Every row comes from one small tree of marks. The marks that hang from a mark follow it in brackets, in alphabetical order. Every link used is in the known rows. Which tree was each row made from?
Known rows
zari(fura): [-10.1  -7.1   0.4  -5.1  -7.6  -3.5 -52.5 -22.3  21.5  -1.5  17.5   6.8
   3.3  17.6   9.2  -1.5 -22.0 -16.5  20.8  -8.2  -2.1]
zedi(resib(fura) zari(zolol)): [  3.7 -49.1 -14.6 -29.1  43.9 -50.8 -32.8   5.8 -12.5 -31.3 -45.0 -34.1
  -9.9  21.2  41.4  -9.0 -44.9 -28.0  22.0 -10.6  55.8]
zari(zolol(mezaki)): [ 17.6  24.7  14.6 -15.5  -5.8  31.6  52.8 -19.5   9.1 -24.3 -23.1 -19.5
 -10.3   0.5  14.0   3.1   7.1   1.7  16.3   0.8 -12.2]
zari(fura(resib) zolol(mezaki(bemebed))): [  4.9 -27.3  17.1  -3.3   1.8 -37.3  -4.0 -31.6  28.3  10.5 -18.3  -2.0
 -13.0 -16.6 -12.2  31.8  37.7  17.9 -12.3  12.5   2.4]
fura(zari): [-15.5 -17.5 -29.2  -6.6   4.0   7.7  14.9 -15.5   6.2 -12.2  27.8  -6.9
   1.9  40.7  12.4 -23.7 -29.9  -7.9  17.6 -10.9 -12.6]
zari(zolol): [ 16.5  14.0   1.6 -16.7 -10.7  26.3  25.3 -13.2  13.8 -20.7   2.8  -9.8
  -0.2  18.2  39.4  -3.8 -12.7 -32.3  28.9 -19.5 -12.8]
mezaki(bemebed(zolol) lazis): [-16.6  45.9  10.8 -15.6   9.2  34.8   4.3  32.7  10.8  11.7 -16.3  14.3
  34.2 -10.2 -37.1  45.5  44.9  -7.6 -15.3   7.7 -73.1]
fura(mezaki zari): [ -5.1   5.7 -18.9  17.3 -14.0  22.9  14.7   4.2  -4.2   4.2  41.5  -0.9
  -5.4  11.6  18.4 -37.4 -32.5  -7.6  12.3 -15.5  -1.7]
zari(fura zolol): [ 11.1  -7.1   6.5 -16.4 -15.8  -7.7 -19.0 -40.2  25.6  -7.4  18.9 -10.8
 -14.3  16.0  33.3 -10.1 -11.2 -26.4  24.5 -24.5   6.3]
zari(fura(mezaki(lazis)) zolol): [ 24.2  51.6  30.0  -2.2 -22.8   6.8 -20.5 -18.8  -5.1  11.3  34.8   1.3
  -7.0 -21.6   5.7 -12.2  -1.6  -0.2   7.7 -22.2   7.9]
resib(fura(mezaki(bemebed) zari(zolol))): [  1.7 -22.2 -26.0  18.7  -7.3 -10.9  27.2  10.3  13.2  -0.9  28.4 -14.3
  -5.5  -3.4  27.3 -27.0   4.4 -27.8 -13.8 -25.1  27.0]
zedi(resib zari(fura zolol(mezaki))): [  3.7 -18.5  14.7 -34.1  39.0 -61.8 -26.5 -32.5   1.6  -8.4 -32.1 -50.1
 -34.1  -6.2  19.1  -2.2 -23.4  20.4  17.5  -8.2  30.6]
fura(resib): [ -6.2 -25.8  -6.6   1.7  -0.1   7.9 -22.1   3.5  -4.8  -8.2 -16.4  25.7
  10.9  24.9   3.6  16.3 -21.4  -8.3  17.3  20.1  -0.1]
fura(mezaki(lazis) resib zari(zolol)): [ 16.9   2.3   0.7   2.8  -7.0   1.3  32.9 -12.1 -36.3   8.6  26.2   6.4
 -10.2   3.5  -0.3 -23.8  -7.8  23.3  -3.8  -4.2  14.3]
zedi(resib): [-17.1 -11.1  -3.0   1.8  19.8 -10.9 -29.1  11.4  -2.7 -17.7 -21.3   2.5
  16.8   8.2  16.1  14.9 -36.4  -3.3  28.6   4.7   6.7]
bemebed(zolol(mezaki)): [ -7.8  20.1  12.6  -9.5  -4.7  55.0  35.6  10.8   6.2  -9.8 -46.4  -2.0
  -4.9   3.3 -17.0  17.5  29.1   5.8   2.7  29.2 -47.6]
zari(fura(mezaki(bemebed lazis) resib)): [ -5.7  17.7  20.2  20.1  -3.9 -24.9 -69.0  13.2  -6.2  37.0  18.5  35.8
  21.3 -36.2 -38.9  33.6  16.1  20.5 -20.2   8.1  -0.6]
zolol(mezaki): [ -3.3  24.0   5.8  -5.0   1.9  32.4  17.8  -2.7   3.1 -20.2 -26.2  -1.2
   6.2   5.4  -9.2  11.6  -3.0  15.5  13.6  18.4 -16.9]
lazis(mezaki): [ -2.9  37.4   6.0 -18.0   0.4   9.3  -8.4  11.5  -1.9  -8.7   4.7  29.4
  37.8  12.3 -10.4   4.0 -23.7  -7.4   1.1   6.7 -27.7]
zari(fura(mezaki(bemebed lazis)) zolol): [ 16.0  57.1  27.7   2.4 -14.1  -7.5 -21.7  -5.6  14.2  23.3  38.3   3.2
   8.9 -42.2  -2.6  13.9  22.7  -3.0  -9.7 -30.2 -10.3]
zari(fura(mezaki resib)): [  1.7 -21.2   7.9  23.9 -22.4 -11.9 -68.8  -3.0  -2.8  21.1  15.5  31.9
  -9.5  -6.0   3.6  -1.5 -20.9  -1.4   9.7   7.3  25.1]
fura(mezaki zari(zolol)): [ 14.2   9.2 -14.2   7.5 -21.7  19.5  49.1 -11.7  -0.4  -0.9  43.7 -17.1
 -21.3   7.5  43.5 -45.0 -21.2 -16.9  13.4 -34.1   5.9]
resib(fura): [-10.2 -24.8 -16.0   1.0   0.6  11.7 -30.6  10.8  -0.5 -27.2 -22.6   9.9
  15.6  29.9   4.0   0.2 -22.4 -27.5  11.5  13.7  21.4]

Which tree is each row?
[ -9.1   5.5 -12.9  29.9  -8.9  11.4 -33.1  46.8  12.1  -1.9  -3.0  18.3
  25.4 -18.7   2.4  12.5  -0.8 -30.3 -10.3  -1.0  13.0]  resib(fura(mezaki(bemebed)))
[  1.2 -53.6 -31.2 -10.5   1.9 -11.7  28.6 -26.0   0.9 -29.2   8.4 -21.6
 -12.6  46.5  26.9 -42.9 -18.2 -23.2   6.2 -10.7  35.1]  resib(fura(zari(zolol)))
[ -6.4  53.0  27.1 -18.5   6.6  53.4  33.5  11.4 -15.0  -6.7 -46.0   2.8
  12.4  -5.7 -52.7  26.0  40.9  31.7  -7.6  37.3 -55.0]  bemebed(zolol(mezaki(lazis)))
[  1.0 -49.9 -21.9  20.2   8.4 -36.8  10.5   2.9 -20.1 -16.1   4.1 -22.3
 -18.2   5.7  36.6 -39.0 -31.8  -6.1   4.6 -10.0  67.4]  zedi(resib(fura(mezaki zari(zolol))))
[-16.0  41.2   8.0 -16.6   6.5  16.1   5.0  40.6  22.1  15.3  -8.6  30.4
  41.7 -11.0 -27.9  32.3  30.9 -19.1 -25.5  10.6 -74.3]  lazis(mezaki(bemebed(zolol)))
[ 15.7  -0.8  34.1 -18.0   1.8 -22.6  -2.3 -47.4 -15.1  -0.1 -23.4   2.7
 -14.7  -6.2 -37.6  18.0  24.0  48.2  -6.2  28.0  13.7]  zari(fura(resib) zolol(mezaki(lazis)))
[-10.2  62.2  19.2  -9.3  18.1  18.4  16.5  13.0   0.1  -3.5 -23.3   2.2
  38.6 -24.2 -53.3  45.0  35.2  37.4 -16.5  17.6 -41.7]  zolol(mezaki(bemebed lazis))
[  9.7  31.4   9.8 -11.0   2.6  18.7  52.7  -3.7  31.0 -12.0 -20.8 -18.4
   5.8 -19.9   6.9  29.2  33.0  -1.2  -1.7  -5.8 -30.0]  zari(zolol(mezaki(bemebed)))
[ 17.0  40.6   2.6  -3.2 -10.1  21.3  47.7 -13.8 -21.5   2.8  43.5 -12.0
  -5.9  -1.5  10.4 -37.6  -7.9   8.7   2.6 -26.8  -1.7]  fura(mezaki(lazis) zari(zolol))
[  8.3  -9.3   8.6 -19.3  14.8  -9.4  63.6 -39.3 -30.9  -9.2 -15.7 -12.9
 -12.9  18.2 -31.1  -8.4  16.3  57.8 -11.5  23.9   3.3]  fura(resib zari(zolol(mezaki(lazis))))
[-21.4 -27.6 -30.9  24.1  -6.1  12.3   5.7  41.6  11.1  13.8   6.0   2.5
  -2.2  -0.8  -6.9 -12.1  25.3 -24.5 -28.4  -0.3 -11.5]  resib(fura(mezaki(bemebed(zolol)) zari))
[-18.3   9.5 -19.2  17.2 -10.1  29.8  27.4  36.0  19.7  27.0  26.1  -0.6
  -0.5 -12.3   1.8  -6.8  25.3 -17.2 -16.0 -12.9 -49.5]  fura(mezaki(bemebed(zolol)) zari)
[ 21.0  20.3  13.7   7.8 -32.3   8.0 -17.9 -21.1  17.3   6.7  35.3  -3.5
 -23.9 -13.0  41.6 -20.2 -12.9 -26.2  19.1 -29.7  14.3]  zari(fura(mezaki) zolol)
[-14.7   8.1 -19.4  20.2   9.8  -9.4  -9.3  28.4 -15.0   6.6  21.9   5.3
  24.9  -7.7 -32.1  -8.5   7.8  11.5 -30.1  -1.6  11.6]  resib(fura(mezaki(bemebed lazis) zari))
[  5.5 -42.9  -8.6  -8.3   3.9  -7.6  63.9 -39.6  -9.2 -12.8 -11.5 -15.9
 -28.6  26.6   1.2 -16.2   4.2  30.3  -0.8  15.8   9.5]  fura(resib zari(zolol(mezaki)))
[ -6.7 -30.3 -20.5  24.8 -10.9   1.4  -0.1   6.2 -15.8   9.6  25.6  18.5
  -8.5  14.9   8.3 -24.7 -28.5   8.8   1.9   4.3  14.0]  fura(mezaki resib zari)
[-13.1  45.7  -7.7  12.2   4.5   8.1  11.6  20.2  -5.2  19.7  44.6   4.0
  26.6 -16.1 -24.2  -0.1   4.6  18.3 -19.8 -16.6 -28.1]  fura(mezaki(bemebed lazis) zari)
[-10.5   0.4   2.3  25.5 -14.9  29.9  -9.7  53.9   9.1  30.4 -16.0  35.1
   5.3 -28.1  -6.3  37.1  31.2 -18.6 -15.3  15.9 -40.6]  fura(mezaki(bemebed(zolol)) resib)
[-20.1 -28.6 -18.7  23.5  -6.9  10.0  13.9  35.6   5.5  33.2   9.0  19.1
  -4.7  -9.1  -8.4   5.1  27.1  -6.8 -26.1   7.9 -34.3]  fura(mezaki(bemebed(zolol)) resib zari)
[ -9.9  34.0   6.7  14.4  -2.6  31.6 -19.1  61.6  -7.9  12.7 -24.5  22.6
  30.2 -30.0 -39.9  27.5  43.1 -12.3 -31.2  15.4 -23.0]  resib(fura(mezaki(bemebed(zolol) lazis)))
[-21.3 -50.9 -29.3  31.6  14.6 -34.0 -26.9  20.9 -24.3 -11.6  -0.2  -5.8
  -3.6  10.2   9.3 -31.8 -43.3   6.1   2.7   6.2  60.8]  zedi(resib(fura(mezaki zari)))
[ -3.4 -36.9 -11.4  -4.1  13.4 -22.5  62.9 -23.9  12.1  -0.9  -9.0 -15.3
 -14.2   3.5  -7.1  10.7  29.2  26.2 -17.5   8.8  -8.5]  fura(resib zari(zolol(mezaki(bemebed))))
[  3.2 -42.7 -19.0  -8.0   4.8  -5.6  57.1 -33.8  -2.9 -32.2 -18.4 -32.5
 -22.7  30.4   2.1 -33.9   3.2   9.4  -5.0  10.7  34.4]  resib(fura(zari(zolol(mezaki))))
[ 22.8  13.3  30.3   2.8 -19.7 -13.7 -32.8 -19.3 -20.2  19.1  18.9  17.9
 -12.3 -20.3  -8.0   0.1   1.5  15.3   1.4  -2.6  23.9]  zari(fura(mezaki(lazis) resib) zolol)
[ 14.1 -12.7  12.4  18.9 -20.4 -28.1 -33.7  -4.8  23.1  28.7  23.1  15.9
 -10.1 -31.8  19.6  17.6  14.5 -15.2  -5.1 -14.7  13.1]  zari(fura(mezaki(bemebed) resib) zolol)
[ 14.5 -33.3  18.8  -7.3  -6.9 -23.7  -3.1 -46.3   6.4  -3.5 -23.2  -1.6
 -27.6   2.7  -4.3   7.9  11.7  20.8   5.5  16.9  19.5]  zari(fura(resib) zolol(mezaki))
[ 15.6 -10.2  -0.1 -40.3   9.4 -27.4 -34.8 -35.8  20.2  -2.9  13.1 -34.6
 -26.1  23.2  43.3 -18.6 -32.9 -33.6  28.6 -36.7   8.6]  zedi(zari(fura zolol))
[ -8.1 -46.7  -6.9 -22.7  20.5 -48.3 -83.0 -19.5   0.5   9.8  -7.2  -0.1
 -14.5  30.3   7.2  -0.9 -39.0  -8.8  15.7  -0.9  18.8]  zedi(zari(fura(resib)))
[ -4.5  39.6   2.7  19.5   0.7   9.5 -34.4  46.8 -12.0   2.9  -3.4  21.1
  39.7 -28.8 -30.9  21.3  12.9  -1.7 -21.3   7.1   5.9]  resib(fura(mezaki(bemebed lazis)))
[  4.5 -38.1  -2.2 -27.4  48.8 -47.9  -2.1  -1.6 -18.9 -33.9 -72.5 -47.1
 -18.8   7.1  14.0  -3.2 -26.0   9.2  10.9   9.9  54.7]  zedi(resib(fura) zari(zolol(mezaki)))
[  5.2  31.9  16.4  15.6  -6.7  20.6 -26.1  23.8 -36.8  10.5  -2.6  37.3
  19.4 -13.4 -24.7  15.8 -11.8  21.1   1.7  18.1   0.9]  fura(mezaki(lazis) resib)
